What can hang from each mark:
q870: q448 q522
q41: q820
q820: q41 q664
q642: q32 q664
q828: q664
q448: q870
q522: q664 q870
q664: q522 q642 q820 q828
q32: q803

Every row comes from one small tree of marks. The marks that hang from a mark follow it in brackets, in the order of their numbers. Every link used is in the known rows. Which tree was each row made from?
Known rows:
q448[q870[q522[q664[q642 q820]]]]: [ 11.2  22.6 -19.6  36.3 -32.3  20.4   3.5  29.1 -23.9   3.1  16.8 -15.4
  40.5  10.3 -22.8  15.7   4.4 -30.8  -3.6  57.6  21.3  21.3  -9.3]
q41[q820[q664[q522 q828]]]: [ -0.5  37.2 -13.6  25.1   7.3  -3.0   9.3  40.7  -6.7 -11.8 -30.0   4.5
  13.9  -3.0  -8.0 -38.0  -4.6 -13.4  10.0  24.5   7.4  21.2  16.8]
q828[q664[q820]]: [ 10.7   6.6  -7.7   0.7 -25.1   6.4 -11.1  18.1   3.3 -11.7  28.5  22.3
 -29.0   6.5 -16.9  -0.6  -1.9   4.0  -0.8   8.0   4.5 -14.5 -19.3]
q522[q664[q820 q828] q870[q448]]: [ 20.0  15.9 -18.1  27.8  -7.4  29.8  19.1  25.6 -46.8   0.9  -6.9   9.7
  -8.0  17.6 -10.7  -7.1  -3.4   0.4  23.7  24.6  37.5  39.9  -8.5]
q664[q522 q820]: [  1.8  20.8  -6.8   0.6 -12.7   1.1 -12.1  15.6 -14.8  -8.9  -1.8  16.4
  -6.3  -2.0 -12.3 -21.8   6.6  -6.7  12.9  18.1  11.7  13.6 -21.2]
q820[q41 q664[q642[q32]]]: [ 28.8  48.8 -18.5   3.6 -12.2 -16.4  23.9   2.4  -8.1 -11.6   5.4 -36.8
 -10.4   9.7 -44.2 -21.5   9.9 -11.1  10.8  16.3 -38.6  26.0  20.8]
q41[q820[q664]]: [ -8.8  17.5 -10.7  14.3  -1.9  -9.1  -6.8   9.7   4.5 -23.4  -5.5   2.0
   2.0   1.2 -16.9 -17.8  -7.1   4.9   0.5  25.3   2.9   7.0  23.3]
q828[q664[q522]]: [ 10.9  11.9  -2.6  -1.7 -10.9  -5.6   2.9  28.3  16.5  -4.4  -1.9  16.0
 -10.9 -13.0  -9.8 -14.2  -0.1  -4.2   6.0  12.4  -6.8  -1.2  -7.3]
q41[q820]: [-16.1  12.8  -4.7  12.6   8.5  -3.1  -6.7   8.6  -2.5 -12.4 -14.6  18.8
   9.1   7.9   3.8 -10.6  -4.2   6.8  -7.2   4.1  12.7  -0.9  14.3]
q870[q448 q522[q664[q642]]]: [ 14.7  23.4  -9.1  24.3 -11.0  20.1  -1.4  13.8  -5.2  15.2  -1.0 -24.0
  36.8   4.4 -11.8   1.5  -5.5 -18.2   0.8  44.1  -2.2  41.2  23.8]
q522[q664[q828] q870[q448]]: [ 17.4   7.1 -11.1  25.7   6.1  23.3  30.4  22.1 -33.0   9.4 -20.9  -1.1
   5.4   9.1  -3.3  -4.1  -5.6   1.9  21.2  18.8  26.5  38.5   9.0]
q870[q448 q522[q664[q820 q828]]]: [ 19.7  20.9 -14.1  24.6  -8.0  30.3  -2.5  18.3 -37.3  11.7   8.0  -9.3
  28.5  16.3 -10.0 -15.3 -21.3  -9.5   6.8  24.7  24.3  28.6   9.7]
q448[q870]: [-20.0 -15.6  -2.7   4.7  -5.2  -8.3  16.2  11.4  -3.3  -7.6  -6.2 -10.9
  14.7   2.4   0.4  14.0 -12.7   1.5   5.4  10.5   8.3   1.4  -3.6]
q642[q32[q803] q664[q820 q828]]: [ 26.2  26.9 -11.1   3.1  10.7   7.8   0.5  17.2 -44.7   5.7  12.8 -15.5
 -24.3  26.4 -35.5   6.0   2.5   9.6  13.0  -7.2 -17.6  -7.9   2.8]
q642[q32 q664[q820 q828]]: [ 30.4  16.9 -13.0  -7.1   6.2  -4.5   3.2  20.5 -47.0   3.7  15.9  -4.5
 -23.2  29.9 -12.8 -16.7  -4.0   6.9  14.5  -4.9  -9.1  -4.6 -10.3]
q664[q522]: [  0.2  12.5  -1.0   0.1   1.8  -5.8   1.5  12.5  -1.8  -0.5 -16.8   5.7
   5.7  -9.5  -3.4 -17.7   4.7  -6.5  10.4  10.7   0.3  14.6  -3.3]
q642[q664[q820[q41]]]: [ 11.9  23.3 -31.0 -23.0 -20.3 -18.9   2.7   2.1 -27.1 -26.2  37.9   6.3
 -22.5   3.8 -30.4 -13.3   3.1  28.6  -6.2   1.9  -8.4  -3.9   9.7]
q642[q32[q803] q664[q820]]: [ 17.9  19.0  -6.9  -8.0   3.4  -2.8 -14.5  -0.6 -34.0  -4.5  21.6 -13.0
 -30.2  21.3 -49.0   9.3   6.0  21.5  14.5   3.0 -22.6  -8.5   4.5]
q828[q664[q642]]: [ 14.2  18.9  -8.4  11.0 -20.2   8.8   4.1  31.5  24.1   2.8   9.6   4.8
 -14.3   0.0  -6.7  14.3  10.0 -15.9  -9.6  18.2 -16.6  -1.2  -8.5]
q448[q870[q522[q664[q642]]]]: [  9.4  13.5 -13.7  35.3 -18.4  14.4  14.9  26.7 -10.4  11.5   3.1 -27.8
  53.6   0.7 -13.6  20.1   2.5 -32.3  -6.0  51.3  10.4  20.8   8.2]
q522[q664[q642[q32]]]: [ 38.5  38.2  -8.5  27.7   3.2  13.9   5.6  -0.2 -26.4  18.8  -8.7 -15.8
  -2.0  18.9 -18.1  -4.5  17.1 -25.7   4.2  16.5  -4.5  25.1  -2.1]
q828[q664[q522 q642[q32] q820]]: [ 29.7  43.4  -6.5   8.6 -19.7   0.6  -2.5  38.8  -7.0   0.5  -0.2  10.0
 -27.9  16.2 -28.5 -21.1  14.3 -21.8  17.9  26.7 -16.6  16.1 -29.4]
q664[q522 q642 q820[q41] q828]: [ 16.9  66.7 -31.2  16.0 -20.4   9.5  22.5  41.3 -25.4  -3.1  -9.4   4.9
  -0.5   2.9 -12.9 -24.2  20.8 -27.6  -0.4   9.7   0.7  30.8 -10.6]
q448[q870[q522[q664]]]: [  6.9  -6.4  -7.3  23.8  -8.7   7.1  11.5  11.0 -17.1   4.6   8.9 -22.3
  53.2  -2.2 -15.0   9.7 -14.1 -11.7   1.6  34.4  21.3   7.3  11.5]
q870[q448 q522[q664[q642[q32]]]]: [ 28.9  28.6  -1.8  21.1   2.2  13.5   1.7   6.8 -20.9  20.1  -7.1 -37.0
  31.7  22.3 -21.2 -12.1  -9.8 -18.3  15.1  35.4 -13.2  43.8  21.9]
q41[q820[q664[q828]]]: [ -1.0  25.0 -14.8  24.8   6.1   2.7   7.1  28.1  -6.3 -13.2 -14.1  -0.2
   8.0   7.0  -4.8 -19.7  -9.9  -6.6  -1.5  14.5   7.7   6.6  21.2]

Which tree is each row?
[ 32.5  49.6  -7.8  21.4   3.4  -0.4  23.4  40.3 -14.5  10.7 -27.6 -31.4
   1.1   9.4 -20.9 -28.9  10.2 -38.8  26.3  28.5 -27.1  37.1  -2.5] => q820[q664[q522 q642[q32] q828]]
[  4.3  17.0  -5.3   6.2 -18.1  -0.1  25.7  58.1  19.2  -3.0 -21.8   9.0
 -13.3  -3.9 -13.5  -3.9   7.0  -5.7  28.5  47.8 -12.6  41.7  -3.9] => q828[q664[q522[q870[q448]] q642]]
[ 19.5  44.8 -34.3 -12.3 -12.9 -14.6  18.0  33.3 -39.7 -14.8  13.1   9.3
 -11.4  -0.4 -21.3 -31.8   4.5   9.9   4.6   1.9  -2.8   9.1   5.5] => q642[q664[q522 q820[q41] q828]]
[ 22.0  13.1  -2.1 -19.8  14.4 -28.8   2.4  12.2 -23.5  -0.5  -4.5  -7.6
 -10.7   5.3 -19.7 -29.1   1.5  11.4  23.3   9.9 -25.6   7.6   4.4] => q642[q32 q664[q522]]
[ 18.4  57.6 -28.0   4.6 -39.3  -2.7  10.4  39.6   3.0 -17.4  14.3  18.4
 -20.8  -5.7 -32.4 -17.5  17.6 -11.6  -2.2  21.8 -11.1  15.4 -11.1] => q828[q664[q522 q642 q820[q41]]]
[ 29.9  35.2 -25.6  11.9 -24.5  10.7   1.0  -4.4 -34.2  -9.7  35.4  -2.7
  26.1   2.2 -37.8 -18.2   3.4  -1.9  -7.6  18.1  17.0   8.9  15.2] => q870[q522[q664[q820[q41]]]]
[ 11.4  -0.5  -7.5  14.4  -2.1  12.6  18.4   4.2 -22.0  -1.6 -12.5  -0.3
  -0.6   3.5 -14.2  -2.0  -2.7  12.5  21.7  30.3  22.5  39.7  10.9] => q522[q664 q870[q448]]
[ -8.8  30.0 -11.0  13.1  -0.7 -16.2  -4.9  22.4   4.0 -23.0 -20.5   6.5
   8.0  -9.4 -21.0 -35.7  -3.2  -2.3  11.2  35.9   1.8  20.9  18.9] => q41[q820[q664[q522]]]
[ 14.1  25.6 -20.7  -6.4 -32.9  -2.6   6.7  11.1  -2.9 -24.8  35.0  19.0
 -27.4   2.1 -30.4 -10.9  -2.3  14.5  -7.8  -4.5  -1.7 -12.6  -2.9] => q828[q664[q820[q41]]]
[ 27.8  60.6 -17.4   2.5 -10.4 -22.0  25.4  14.4  -9.1 -11.5 -11.2 -32.0
  -4.8   0.0 -46.7 -38.8  13.3 -17.6  21.7  26.4 -39.4  39.5  15.4] => q820[q41 q664[q522 q642[q32]]]
[ 27.9  12.5 -15.0  22.8 -16.9  20.1   5.9   9.6 -37.9  -6.2  12.6  18.5
 -12.6   6.4 -24.7   0.3  21.2  -2.8  14.2  32.8  36.8  16.6 -19.3] => q522[q664[q820] q870]
[ 21.5  51.8 -29.5  17.7 -18.8   3.2  34.8  28.2  -3.7  -6.7   2.5 -27.6
  -0.2  -1.0 -22.0  -9.8  11.3 -22.4  -4.5  13.3 -21.8  22.7  19.5] => q820[q41 q664[q642 q828]]
[ 13.6   1.4 -11.4  34.7  -1.4  17.1  25.5  28.8 -29.9  15.1  -0.6 -24.1
  57.7   3.6  -1.6   8.4 -15.3 -23.1   0.2  23.5  26.1   6.9   8.3] => q448[q870[q522[q664[q828]]]]
[ -4.6  25.3  -9.0   8.5 -21.5   5.7  11.2  44.9 -13.1  -7.8 -22.9   9.2
 -10.7   7.2 -16.1 -11.2  14.6  -8.2  33.4  53.3   5.6  57.8 -17.4] => q664[q522[q870[q448]] q642 q820]
[ -1.5  13.9  -7.2   8.2  -3.3   9.2  21.9  46.0 -29.2  -4.8 -26.0  13.9
  -5.1   9.7  -4.4 -24.2  -3.6   0.1  38.6  27.1  21.8  44.3 -15.9] => q664[q522[q870[q448]] q820 q828]
[ 17.1  32.3 -24.5   4.6 -10.3  -5.0  32.2  11.3  -9.7 -13.3   6.4 -22.6
  -0.5  -4.2 -22.5 -19.7  -5.0  -2.6   1.8  -2.7 -11.5   9.0  22.2] => q820[q41 q664[q828]]
[  7.8  46.0 -26.6   5.8 -30.3   3.3   8.8  11.7 -14.9 -13.1  15.2   2.6
 -11.8   7.4 -22.8  -4.0  17.9  -9.3 -11.2  10.7  -4.6  17.0  -4.7] => q664[q642 q820[q41]]
[ 30.0  58.3 -23.8  14.7  -8.5   8.5  25.9  21.3 -40.9   2.7  -0.3 -12.5
 -10.5  32.1 -19.0 -20.9  12.6 -19.8   3.4 -10.1 -11.9  19.4  -8.0] => q664[q642[q32] q820[q41] q828]
[ 46.8  46.2 -13.6  40.6  10.5  26.3  19.2  16.4 -37.2  29.5 -17.3 -16.8
   4.4  24.6  -5.5  -6.6  14.5 -36.9   3.3   6.2   0.8  23.5  -3.5] => q522[q664[q642[q32] q828]]
[ 18.2  20.8 -18.1  46.4 -10.1  27.1  29.3  44.6 -21.8  23.3  -5.9 -29.9
  60.3   7.2  -1.0  18.5   0.6 -43.0  -6.5  39.7  15.4  19.5   4.4] => q448[q870[q522[q664[q642 q828]]]]
[ 52.7  34.7 -10.2  40.5   8.5  27.0  38.1  33.3 -42.5  27.1 -20.2 -12.1
   2.1  24.8 -11.9  -1.2  27.7 -32.9  19.8  21.3   9.2  32.8 -10.6] => q522[q664[q642[q32] q828] q870]
[ 31.3  49.6 -20.9   2.0 -27.9  -4.4  13.7  18.5 -12.0 -11.1  22.8   2.2
 -31.8  23.5 -39.1 -14.7  10.1  -3.9   0.7   3.8 -22.4   4.2  -8.5] => q828[q664[q642[q32] q820[q41]]]
[ 15.9  28.0 -18.3  28.4 -24.6  25.1   8.5  23.5 -29.5  -2.4  -3.8   5.7
 -12.6  16.1 -23.1   4.0  14.0  -7.5  18.6  51.9  23.7  53.2  -9.6] => q522[q664[q642 q820] q870[q448]]
[ -4.5  49.6 -15.7  25.3 -10.3  -8.2  -2.1  37.7  10.6 -14.8 -25.8   1.1
   9.0  -6.7 -20.3 -25.4  13.5 -22.5   4.7  52.3  -7.5  33.8  16.6] => q41[q820[q664[q522 q642]]]
[ 25.1  27.6 -23.4 -25.2  -7.8 -26.9   5.5  -5.1 -42.5 -20.5  31.6  -5.8
 -27.7  19.5 -39.9 -25.5  -0.2  28.7   8.7  -7.0 -21.2  -2.3   9.5] => q642[q32 q664[q820[q41]]]
[ 10.4   5.4  -3.3  11.5  -2.5  11.6  -4.1  -2.4 -12.0   7.6   3.1 -18.3
  36.2   0.9 -12.2  -9.3 -20.7   1.9   7.3  28.4   8.0  28.1  28.6] => q870[q448 q522[q664]]
[ 43.2  65.3 -29.2  23.0 -18.5   8.3  11.1  -5.1 -46.7  -2.0  12.5  -8.4
 -14.2  24.7 -41.5 -20.0  19.7 -14.1   0.7  10.7   0.8  29.2  -1.6] => q522[q664[q642[q32] q820[q41]]]
[ 12.3  46.7 -24.8   4.5 -13.0   1.4  21.8  26.0 -32.9 -10.3  -4.2  11.0
  -1.1   0.3 -13.9 -33.7   5.9  -7.0   6.7  -5.8  10.3  17.3  -7.5] => q664[q522 q820[q41] q828]
[ 28.3  16.7 -10.2  18.5 -18.1  20.3 -14.9   2.7 -28.6   2.7  29.0   0.2
  25.7   4.3 -23.9  -8.7   1.8 -12.7  -1.8  31.5  24.6   7.1  -0.6] => q870[q522[q664[q820]]]
[ 29.4  30.8 -21.7  32.5  -7.7  32.3   0.8  12.1 -43.2   7.8   7.6  11.1
  -4.7  13.3  -6.5  -6.0   5.3 -16.6  -2.4   5.6  35.2   9.4 -15.4] => q522[q664[q820 q828]]
[ -3.2  18.0  -7.9  15.1  -3.0 -14.8  13.8  38.4  -2.1 -27.2 -25.5  12.4
   5.2 -10.5 -26.7 -29.9  10.1   2.3  26.6  52.6  10.5  28.8  12.7] => q41[q820[q664[q522[q870]]]]
[ 17.5   9.5  -6.1   1.8 -25.2   0.5  10.3  46.7  -3.3 -16.0   7.3  32.6
 -26.2  -5.7 -25.9 -13.5  15.7   0.8  24.3  34.8  12.6   6.4 -29.5] => q828[q664[q522[q870] q820]]
[ 13.6  36.6 -16.7  24.6 -15.9  26.2   6.0  36.3 -19.1   9.6  -0.5   3.7
  -5.8  17.7   4.2   4.2  15.5 -31.3  -5.1  12.2   6.8  13.9 -24.3] => q664[q642 q820 q828]
[ 34.6  19.4 -18.2  32.7  -9.5  32.7  19.5  27.3 -48.1   5.7   4.4  15.3
  -6.8  12.1 -13.9  -1.6  17.6 -13.7  12.4  22.1  42.2  17.6 -20.6] => q522[q664[q820 q828] q870]
[ 26.1  31.5  -1.5  20.3  12.1  11.7  20.5  25.7 -20.1  23.1 -20.2 -19.7
   1.1  25.4   3.4  -5.4   9.1 -30.9   7.8  -3.7 -15.5  16.9  -8.5] => q664[q642[q32] q828]
[ 11.2  35.1 -23.9   4.9 -13.2   7.5  18.9  13.0 -31.4  -9.9  11.6   5.2
  -6.3  10.6 -11.9 -16.9   1.4  -1.1  -4.9 -16.6  10.7   3.2  -3.1] => q664[q820[q41] q828]
[ 16.2  28.1 -15.2  11.1 -34.4  14.3  -7.5  33.7   9.1  -5.0  21.4  17.0
 -26.5   9.6 -15.1  10.9  14.0 -15.0  -7.6  24.2  -5.2  -1.0 -24.1] => q828[q664[q642 q820]]
[ 30.5  22.4 -13.7  33.7 -13.3  23.2  21.3  22.7 -17.2  10.7  -5.4   1.7
   1.4   1.4 -14.9  14.9  33.3 -22.5   4.3  41.0  15.3  29.1  -7.1] => q522[q664[q642] q870]
[ 22.7  27.9 -17.0  39.0  -3.0  31.5  33.5  38.4 -26.8  16.4 -25.7  -7.7
   4.9  13.7   0.0   7.6   9.5 -20.0  16.0  34.1  17.1  51.9   4.8] => q522[q664[q642 q828] q870[q448]]
